What can hang from each mark
j_535: j_964
j_852: j_369 j_403
j_788: j_102
j_479: j_226 j_800
j_102: j_788
j_142: j_878
j_922: j_555 j_581
j_369: j_852
j_581: j_226 j_284 j_403 j_922
j_376: j_581 j_964
j_878: j_142 j_284
j_403: j_581
j_284: j_878
j_552: j_964
j_555: j_922
j_964: j_268 j_369 j_376 j_535 j_552 j_788
j_226: j_479

In the rows, 128 means zero.
Known rows, with every way that one mark hangs from another
j_369[j_852[j_403[j_581[j_284]]]]: [128 129 131 100 111 107 109 130 131 142 143 168 108  80 134 106 133 149
 143 117 145 138 121 104 103 108 131 141 128 126 126 115 111 122 114 156
 173 108 128 121 115 175 144 142 109  93]
j_226[j_479]: [116 148 130 126 124 131 147 127 139 140 142 132 116 123 115  97 124 127
 124 123 122 131 117 117 122 136 116 110 128 128 137 138 133 115 123 123
 129 127 116 124 127 122 154 119 118 139]
j_479[j_226 j_800]: [109 123 131 136 135 141 143 132 116 132 125 133 153 155 139 144 129 107
 123 134 141 133 124 141 135 119 108 114 129 108 126 148 125 127 115 123
 140 129 108 108 133 160 144 142 172 109]
j_555[j_922[j_581[j_226]]]: [ 93 118 124 124 141 125 125 129 129 128 157 141 129 126 112 143 118 132
 133 119 161  99 125 116 137 102 118 123 121 122 135 134 135 106 133 119
 136 132 129 157 140 123 179 145 129  97]
j_284[j_878]: [124 120 132 115 122 115 120 123 135 142 139 111 124 150 122 128 119 129
 113 128 116 111 124 129 150 119 117 115 132 127 117 121 135 127 117 133
  95 129 135 116 129 131 129 120 142 126]
j_555[j_922[j_581[j_284 j_403]]]: [108 137 114 102 105 105 114 144 110 150 160 162 120  99 120 112 113 136
 135 122 169  94 123  90 148 102 117 124 108 134 129 125 129 100 122 139
 147 153 141 162 120 116 165 153 115  99]
j_376[j_964[j_535 j_552 j_788]]: [147  79 116 177  94 132 193 145  94 121 137 107 134 104  95 144 113 132
 143  98 132 157 124 102 143 144 162 160 145 118 116 116 160 135 112 143
 181 178  93  99 169  93 189 150 134 125]
j_284[j_878[j_142]]: [123 117 139 105 140 128 119 128 126 153 134 125 127 155 125 160 120 125
 103 120 109 119 144 106 140 116 128 114 151 118 106 115 131 121 116 141
 106 128 163 121 128 137 124 118 127 130]
j_369[j_852[j_403[j_581[j_226 j_922]]]]: [117 110 146 105 120 140  97 123 131 140 138 165 122  96 100 125 128 140
 136 113 143 144 135 129 116  83 123 130 125 115 120 133 125 126 129 129
 182 126 139 127 116 184 188 140 128  61]
j_964[j_369 j_376 j_552 j_788[j_102]]: [138  94 116 153 104 127 172 144 106 189 128 141 161  76  93 193 113 138
 108  94 139 152 103 134 147 133 187 148 161 104 117 132 184 130 127 147
 173 169 103  99 145  97 139 132 127 148]
j_552[j_964[j_376 j_535]]: [118 109 107 150 147 128 159 143 136 144 122 116 133 107 101 170 141 140
 132 113 141 145 133 127 161 122 156 115 144 122 124 111 129 117 111 124
 183 159  97 123 161 106 122 138 127 143]
j_581[j_403]: [129 133 130 107 108 115 124 134 114 131 124 143 125 126 127 120 127 134
 134 132 134 122 127 127 137 119 122 122 108 140 123 126 146 128 130 126
 131 152 120 147 111 126 136 127 124 104]
j_852[j_369 j_403[j_581[j_226[j_479] j_922]]]: [112 125 158 113 106 155 150 120 143 140 148 152 109 101  77 107 104 128
 122 131 141 124 139 113 108  73 120 112 121  91 146 152 124 102 105 127
 170 131 130 132 122 175 213 135 133  58]
j_552[j_964[j_268 j_369[j_852] j_788]]: [110  90  91 139 151 108  94 128  91 171 138 141 130 104  90 182 141 124
 132  97 145 157 102 118 144 134 169 144 143 102 140 116 162 110 101 145
 185 155  82 115 134 118 177 137 110 119]
j_535[j_964[j_369 j_376 j_552 j_788]]: [152  61  92 167 113 124 175 136  96 174 126 144 144  76  99 194 119 155
 114 108 156 164 108 133 160 156 176 147 150  84 141 112 182 129 127 127
 173 166  87  84 141  87 149 130 135 115]
j_403[j_581[j_226[j_479[j_800]] j_922]]: [108 127 153 135 106 151 140 131 151 146 161 157 135 102  80 124 128 137
 104 115 112 142 140 133 128  96  96 109 120  85 112 163 129 129 118 101
 156 129 147 121 108 178 213 131 151  80]
j_552[j_964[j_268 j_788]]: [120 101 107 140 139 121 124 139 105 142 148 124 134 112 104 165 121 126
 141 122 133 143 115 115 152 140 151 148 126  97 136 127 155 121 104 138
 168 137 104 128 142 115 171 149 126 113]
j_369[j_852[j_403]]: [129 123 138  98 134 130 107 126 121 133 126 140 112 119 135 109 136 123
 147 117 142 134 118 121 118 121 132 132 136 149 137 120 126 112 125 143
 165 116 107 116 129 150 133 132 120 107]
j_964[j_268 j_369 j_376[j_581] j_788]: [145  74 107 121 150 110 120 130  90 193 149 143 142  87  96 178 104 139
 137 120 162 152 113 115 155 101 178 157 146  89 114 124 183 143 106 147
 170 179  77 102 133  91 173 146 103 158]
j_376[j_581[j_922]]: [136 117 145 111 115 131 104 133 115 141 147 131 126 111 104 130 109 124
 134 139 123 130 135 105 141  80 118 129 130 117 109 142 103 134 127 134
 151 141 159 113 122 121 171 124 125 138]
j_964[j_369 j_552]: [145 116 115 150 108 128 140 114 112 147 127 119 135 105 107 140 111 134
 115 110 134 138 120 138 128 140 149 124 145 120 127 125 140 112 137 138
 147 165 108 111 146 115 129 120 114 119]
j_535[j_964]: [130 106 123 137 120 119 142 134 121 121 123 139 126 118 130 148 134 139
 127 134 121 141 131 126 139 154 128 132 120 109 147 130 129 132 123 118
 128 115 119 120 124 112 133 120 140 117]
j_555[j_922[j_581[j_226[j_479] j_403]]]: [ 83 142 137 101 118 118 144 135 127 144 169 165 116 120  94 101 112 138
 134 118 161  99 117 107 136 103 104 100 104 131 142 146 156  93 129 110
 140 156 112 171 120 111 215 133 110  81]
j_878[j_142 j_284]: [120 119 146 126 150 130 120 134 126 161 126 129 137 138 114 141 126 137
 118 112 123 144 162  81 101 120 140 119 138 105 109 115 127 107 126 142
 151 137 162 136 112 127 112 133 113 150]
j_535[j_964[j_788]]: [137  85 112 150 122 114 150 145 106 125 134 147 126 113 116 165 131 141
 133 132 127 146 117 115 148 153 135 156 124  93 143 119 155 139 120 126
 136 116 118 110 118 108 156 130 149 104]
j_922[j_555 j_581]: [112 142 122 115 131 127 116 124 116 135 135 161 139 154 122 158 126 131
 126 136 149 118 124 101 158 149 131 131 124 151 144 123 133 131 149 138
 162 117 114 153 149 109 121 144 122 113]
j_555[j_922[j_581[j_284[j_878] j_403]]]: [101 129 127  95  99  90 110 140 117 165 169 147 114 128 114 115 104 138
 123 122 158  79 117  85 168  89 107 115 116 129 116 115 135 102 113 141
 113 157 147 149 121 118 168 144 130  96]
j_552[j_964[j_268 j_376 j_535 j_788]]: [121  80  90 164 157 132 154 149 107 168 140 126 141  94  86 180 121 139
 143 101 151 154 121 117 178 131 182 150 140  92 129 107 175 130  97 130
 198 171  76 117 165  98 172 163 122 138]
j_552[j_964[j_369[j_852]]]: [108 119 109 124 141 106  99 123 120 145 125 129 123 117 102 169 157 126
 121 108 141 149 114 126 128 125 146 108 147 128 140 120 119  96 119 138
 170 142 103 116 128 128 127 115 115 116]
j_376[j_964]: [131 117 138 129 118 123 150 131 121 114 132 109 130 137 135 145 138 116
 129 131 128 143 134 108 124 127 134 122 127 137 126 144 128 129 114 126
 139 135 111 119 138 114 150 137 139 137]
j_878[j_142]: [129 125 134 112 147 133 123 132 120 143 126 143 134 138 131 154 130 122
 118 121 119 137 151 111 118 126 138 124 138 119 118 122 125 117 125 136
 138 128 157 133 127 133 122 126 115 131]
j_376[j_581[j_284 j_403] j_964[j_369]]: [139 102 141  88  80  75 126 146  88 136 138 136 122 100 118 149 117 136
 135 143 150 151 130  83 121  84 146 110 112 127 103 135 136 112  94 149
 152 186 109 128 101 103 178 125 112 125]
j_581[j_226 j_284[j_878[j_142]] j_922]: [106  95 147 112 109 137  92 150 132 173 139 130 143 142 102 164  98 138
 108 115 128 130 158 102 135  82 130  97 128  88  88 119 127  96  91 128
 125 157 214 143  99 162 186 125 153  95]
j_552[j_964[j_268 j_376[j_581[j_284]]]]: [114 107 118 104 138 105 118 147 112 162 152 121 136  79 122 159 111 135
 148 133 153 148 128  96 150 101 167 127 123  99 107 132 112 113  85 146
 185 157 113 130 135 103 165 143 109 161]
j_102[j_788]: [117 124 126 125 124 127 124 144 118 125 121 113 130 107 121 128 118 125
 135 147 115 121 127 118 119 132 135 138 129 133 134 130 143 143 118 134
 135 122 127 124 120 130 149 134 132 106]
j_555[j_922[j_581[j_226 j_284[j_878] j_403]]]: [ 89 115 130  94  95  95 110 145 122 155 165 145 122 130 109 125 100 148
 126 119 167  85 126 101 158  79 108 102 101 120 112 121 149  95 112 129
 108 164 151 168 109 132 197 138 137  69]
j_479[j_800]: [137 121 135 124 128 135 133 134 128 132 130 130 139 126 127 137 140 118
 115 125 121 135 129 142 136 129 116 129 130 116 120 139 122 131 122 118
 137 120 128 111 124 151 136 132 150 119]
j_964[j_268 j_369[j_852[j_403]] j_376 j_535]: [137  82  98 127 167 141 119 122 103 197 118 142 132  88 107 132 123 135
 148  81 171 154 119 139 147 118 193 141 151 125 134 104 177 117 105 138
 211 189  38  99 158 124 155 147 105 138]
j_555[j_922[j_581[j_226[j_479] j_284 j_403]]]: [ 81 138 129 104 100 109 140 148 126 156 169 166 116 107 102  95 104 147
 141 115 169  99 119  86 127  99 109  96  96 123 136 140 148  80 109 116
 141 165 131 177 107 121 218 139 115  79]
j_369[j_852[j_403[j_581]]]: [133 130 136  97 133 117 115 117 129 132 142 164 105 101 127 111 140 135
 136 118 134 135 121 124 115 109 127 143 137 138 130 122 120 135 133 152
 172 102 106 115 127 168 133 140 104  95]
j_403[j_581[j_226 j_284[j_878] j_922[j_555]]]: [102 113 147 116  84 121  97 133 144 169 152 153 147 154  83 154  97 162
 109 131 130 125 140 114 154  93 125 107 114 101  97 120 135 131 114 133
 132 140 184 143 110 172 188 134 157  63]
j_142[j_878]: [141 138 130 110 143 120 123 130 129 138 136 119 122 141 108 126 136 125
 123 122 127 120 119 121 109 114 148 109 131 126 114 123 118 132 115 136
 105 118 118 124 128 137 135 135 132 125]
j_581[j_226 j_403 j_922]: [117 114 142 113  95 140 103 141 118 144 128 149 139 125 100 130 116 141
 133 129 142 130 143 137 141  92 120 105  96 115 110 143 151 119 127 100
 142 176 154 157  98 146 193 128 142  73]
j_581[j_226 j_403 j_922[j_555]]: [110 124 146 104  89 143  94 137 112 154 127 164 152 166  89 145 108 146
 134 136 142 133 137 127 151 111 131 104  92 134 116 133 160 123 135 108
 159 172 152 166 107 147 185 127 149  58]
j_922[j_555 j_581[j_226 j_284 j_403]]: [101 126 128  90  94 111 108 150 107 139 132 185 148 134 122 155 113 154
 142 140 182 124 133  96 146 126 132 113  85 145 128 120 153 111 123 130
 161 155 132 198 107 130 168 147 132  59]
j_555[j_922[j_581[j_226[j_479[j_800]] j_403]]]: [ 93 133 146 102 118 129 146 142 120 148 174 167 123 120  94 112 125 128
 121 113 151  97 118 121 143 101  88  99 103 122 135 157 156  97 127 103
 149 153 113 154 120 134 217 137 135  71]

Rows
[ 98 101 153 100 104 143  81 144 128 188 139 147 158 177  93 176  92 147
 110 125 130 133 156  96 149 101 142  91 127 107  93 109 135 101 106 134
 141 155 214 149 111 162 180 126 157  82]
j_581[j_226 j_284[j_878[j_142]] j_922[j_555]]
[115  92 105 130 136 109 137 154 113 166 146 121 133  74 104 154 107 146
 156 115 150 150 136  94 163 100 178 135 132 100 104 114 120 114  80 149
 205 179  97 130 151  94 173 150 105 166]
j_552[j_964[j_268 j_376[j_581[j_284]] j_535]]
[126 103 150 116  90 142 125 135 129 143 135 150 124  90  98 129 102 142
 129 136 160 128 150 103 105  58 135 130 113  79 128 132 111 101  94 138
 170 138 159 141 109 188 194 148 143  48]
j_852[j_369 j_403[j_581[j_226 j_284 j_922]]]
[110 125 151 107 103 124 166 134 146 134 148 156 105  88 103 101 103 144
 130 131 151 123 137 102  84  88 130 116 114  92 148 137 123  88  88 142
 151 125 119 146 110 174 196 134 123  62]
j_852[j_369 j_403[j_581[j_226[j_479] j_284]]]
[139  78  93 177 115 122 141 129  93 169 125 139 127  84  74 142 122 146
 132  68 145 156 106 126 144 136 168 155 165 120 128  94 171 123 128 154
 190 189  83  95 155 114 169 129 113 118]
j_964[j_369[j_852] j_535 j_552 j_788]
[ 87 124 149 118  84 138 111 139 148 185 156 136 140 172  75 119  88 147
 117 123 129 122 125 102 151 111 119  79 116 113 109 128 145  99 103 121
 129 160 172 141 108 149 211 118 163  87]
j_581[j_226[j_479] j_284[j_878] j_922[j_555]]
[138  83 104 151 124 143 163 125 109 167 133 131 144  92 131 149 109 138
 132 109 142 154 123 143 161 166 174 149 123  92 134 131 153 139 124 118
 174 160  86 107 162  91 156 139 127 139]
j_535[j_964[j_268 j_376 j_552]]
[ 91 132 135  93  92 100 131 149 127 146 157 155 115 112 108 111 106 148
 120 126 157 102 122  87 147 102 103  89  95 123 122 135 157  94  99 127
 114 165 129 178  98 121 195 132 126  84]
j_922[j_581[j_226[j_479] j_284[j_878] j_403]]
[129 129 138 105 118 139  93 119 127 149 144 163 113  92 105 112 133 132
 133 117 130 137 128 116 126  93 124 141 135 127 125 127 112 133 133 143
 186 115 139 111 127 175 161 143 119  96]
j_369[j_852[j_403[j_581[j_922]]]]
[123 122 142 100  90 121  93 142 114 162 148 149 140 135  98 133  92 140
 147 144 135 137 136  82 144  97 136 122 119 126 101 121 100 122 116 145
 171 148 176 128 119 128 173 130 137 119]
j_376[j_581[j_284 j_922[j_555]]]
[ 98 125 122 118 120 104 114 133 131 161 169 130 118 127 117 124 105 135
 116 118 153  80 118  85 162  98 113 123 136 121 120 116 118 101 112 146
 115 132 154 133 138 118 158 142 134 121]
j_555[j_922[j_581[j_284[j_878]]]]
[137  66  80 182 127 133 131 123  79 191 130 136 134  82  77 137 107 138
 139  58 149 157 106 124 149 143 187 171 156 108 129  99 183 128 115 151
 200 198  66  97 161 113 197 142 103 128]
j_964[j_268 j_369[j_852] j_535 j_552 j_788]
[128 109 147 106  96  92 138 149 111 114 147 114 122 107 135 135 118 125
 144 141 135 150 138  75 112  95 138 125 122 125 103 139 102 123  95 148
 147 144 133 119 120 109 175 137 126 151]
j_376[j_581[j_284] j_964]
[101 143 153 102  88 146 118 135 128 165 141 168 140 162  75 114 102 143
 133 129 138 134 128 115 144 117 121  83  92 132 123 141 166 112 132 103
 160 176 140 164 105 142 211 120 140  65]
j_581[j_226[j_479] j_403 j_922[j_555]]
[141 123 146 113 112 150 130 115 126 137 138 145 114 105  96 126 114 119
 117 135 135 116 143 111 127  76 134 142 131 100 141 134 104 122 119 143
 173 123 135 116 135 174 158 145 133  77]
j_852[j_369 j_403[j_581[j_922]]]
[144 103 123 152 100 122 161 117 106 138 130 104 136 111 111 161 121 121
 113 112 135 152 123 119 123 140 160 120 142 128 126 136 143 113 123 137
 160 177  91  99 152 100 155 128 125 130]
j_376[j_964[j_369 j_552]]
[124 140 141  98  91 141  94 130 108 164 131 164 145 163  96 131 112 134
 132 138 134 129 130 115 162 118 130 113 105 142 121 125 145 130 143 120
 163 161 151 148 117 136 157 131 137  87]
j_581[j_403 j_922[j_555]]
[113  99 155  81  69 102  90 155 113 159 149 135 129 116  90 122  87 152
 133 140 136 121 138 100 153  46 111  96  99 107  78 133 133 115  96 131
 119 187 179 146  82 142 217 119 145  80]
j_376[j_581[j_226 j_284[j_878] j_403 j_922]]
[ 83 140 129 115 109 125 132 142 132 147 150 171 137 134 110 136 105 144
 133 127 166 123 125  82 129 144 125 105 107 132 147 131 140  97 119 129
 158 134 128 177 123 121 184 139 127  89]
j_922[j_555 j_581[j_226[j_479] j_284]]
[131  76 101 166 119 132 146 116  88 165 127 109 134  99  96 139 120 121
 134  66 143 170 121 120 135 144 188 145 147 131 126 127 156 119 104 142
 203 207  50 101 174  98 194 138 106 141]
j_376[j_964[j_268 j_369[j_852] j_535 j_552]]
[110 124 128  99 117 116 123 142 107 115 129 164 133 106 126 148 125 141
 135 132 168 116 135 119 141 110 116 116  94 136 134 139 153 124 133 117
 145 156 114 181 112 123 170 142 120  79]
j_922[j_581[j_226 j_403]]
[122 111 109 129 139 103 129 122 122 139 131 148 105  82  83 152 144 145
 132 102 131 154 122 115 132 115 152 122 154 125 141 102 125 103 114 158
 212 138  67 106 149 148 131 130  96  90]
j_552[j_964[j_369[j_852[j_403[j_581]]] j_535]]
[117  86 112 168 127 133 154 158  97 154 134 136 145  97  96 147 101 130
 144  92 110 143 121 111 156 136 173 173 129  99 128 130 181 147  98 145
 156 154  97 127 146  99 178 142 128 145]
j_964[j_268 j_535 j_788[j_102]]
[139 102 102 171 109 134 157 123 109 152 117 116 133  99  88 132 105 141
 121  92 131 141 126 136 137 143 163 128 150 124 126 108 148 114 128 141
 165 188  86 103 160 108 138 123 113 122]
j_964[j_369 j_535 j_552]
[128 128 130 116  81 129  95 150 115 164 132 150 133 108 111 111 110 141
 132 125 146 128 136 105 143  96 126 114 101 117 109 130 126 112 113 121
 151 174 172 148  93 139 172 137 139 100]
j_581[j_284 j_403 j_922]
[ 90 119 124 104 103 103 118 149 113 144 158 167 131 109 116 124 107 148
 142 118 178 100 129 103 136  90 117 115  99 121 127 131 144  93 114 121
 140 165 142 182 108 126 191 148 124  72]
j_555[j_922[j_581[j_226 j_284 j_403]]]
[135  79  92 168 158 142 151 141 105 174 133 133 145  95 100 147 111 145
 146  96 155 152 124 126 169 127 180 170 143  98 121 106 193 149 104 129
 176 178  79 115 156 101 171 160 125 151]
j_964[j_268 j_376 j_535 j_788]
[135  73 118 144 122 125 169 134 108 162 126 122 143  75  78 163  97 162
 135  98 160 157 134 136 142  95 177 117 153 108  98 114 159 121 124 139
 185 207  77 110 153  97 173 123 109 131]
j_964[j_369 j_376[j_581[j_226]] j_535 j_552]
[145  96 124 146 106 150 153 135 112 170 140 119 138  76  79 133  96 144
 136 101 136 143 138 116 166  86 160 139 151 112  92 119 119 135 132 136
 203 197 124  97 165  97 175 139 118 160]
j_964[j_376[j_581[j_922]] j_535 j_552]
[138 117 141 115  92 138 121 129 127 153 139 152 116  85 103 120 107 130
 125 137 148 120 144  93 114  68 136 141 126  92 130 128  98 107  99 151
 171 130 157 120 119 178 165 150 138  76]
j_852[j_369 j_403[j_581[j_284 j_922]]]
[140 100 147 126  60 120 138 143 105 143 157 107 132  85 106 127  94 122
 140 126 134 152 138  74 130  91 144 127 127 115  94 147  89 116 102 147
 185 175 158 105 134 108 206 138 129 142]
j_376[j_581[j_284 j_922] j_964[j_552]]
[ 99 121 155  80 100 112 127 152 131 172 148 151 122 140 108 120 102 151
 111 116 130 126 143  92 121 101 120  76 107 110  99 124 161  84  90 130
 111 170 167 160  85 148 192 110 126  86]
j_581[j_226[j_479] j_284[j_878[j_142]] j_403]
[ 97 137 146 123 108 160 122 131 142 159 145 149 142 168  78 125 103 137
 128 126 132 134 129 119 138 125 123  94 115 125 129 140 147 109 130 107
 158 147 146 146 124 139 204 119 145  89]
j_581[j_226[j_479] j_922[j_555]]
[122 119 135 105  73 114  93 145 122 173 140 134 128 124 104 115 101 140
 115 128 130 111 130 105 166  87 117 102 105 116  97 123 130 113 106 125
 118 179 180 137  95 147 174 129 152  94]
j_581[j_284[j_878] j_403 j_922]
[130  99 101 154 157 147 145 131 118 167 124 126 142 105 118 134 114 139
 137  97 151 144 134 137 160 130 173 144 133 116 121 114 165 142 111 119
 169 177  78 123 160 105 153 151 116 159]
j_964[j_268 j_376 j_535]
[127  68 126 113 149 122 134 147 100 160 154 142 146  96 108 167 101 146
 154 126 165 151 124 123 146  90 167 157 126  87 104 133 181 150 102 130
 160 167  97 130 130 108 213 151 119 131]
j_964[j_268 j_376[j_581[j_226]] j_788]
[121  89  96 149 142 111 120 135  95 164 140 127 141 108  86 188 120 127
 130 120 141 149 113 119 150 140 168 136 135  86 140 122 172 112  99 137
 169 159  87 120 140 109 165 143 117 109]
j_552[j_964[j_268 j_369 j_788]]
[116  81  85 138 164 114 106 130 100 195 138 143 139  91  93 202 148 130
 129  94 167 167 103 131 156 127 188 143 152  97 133 115 174 117 104 135
 205 166  74 108 145 111 167 150 111 136]
j_552[j_964[j_268 j_369[j_852] j_376 j_788]]
[136 111 157  91  67 104 113 155  94 135 150 133 124 101 113 126 109 130
 145 145 141 144 143  65 133  69 129 116 103 124  93 150 111 119  94 136
 166 186 158 133 102 116 211 136 132 121]
j_376[j_581[j_284 j_403 j_922] j_964]
[120  85 159  92  95 121 108 143  81 135 150 131 139 115 102 137  95 126
 152 138 143 150 149 105 140  71 141 123  87 111  98 168 149 136  97 114
 168 199 117 148 114 113 252 139 125 101]
j_376[j_581[j_226 j_403 j_922] j_964[j_268]]
[104 117 153  91  78 113 140 157 136 164 151 140 125 131 106 101 113 145
 109 118 130 118 124 123 141 102  96  82  95 107 100 143 159 100  84 114
 106 166 139 141  83 161 206 119 162  73]
j_581[j_226[j_479[j_800]] j_284[j_878] j_403]
[133  97 142 148  80 123 189 151  97 126 140 116 145 102 111 170 117 116
 122 105 113 154 111 103 131 138 162 159 140 119 118 154 158 138 115 151
 166 145 113 109 148  95 177 139 141 139]
j_376[j_964[j_552 j_788[j_102]]]
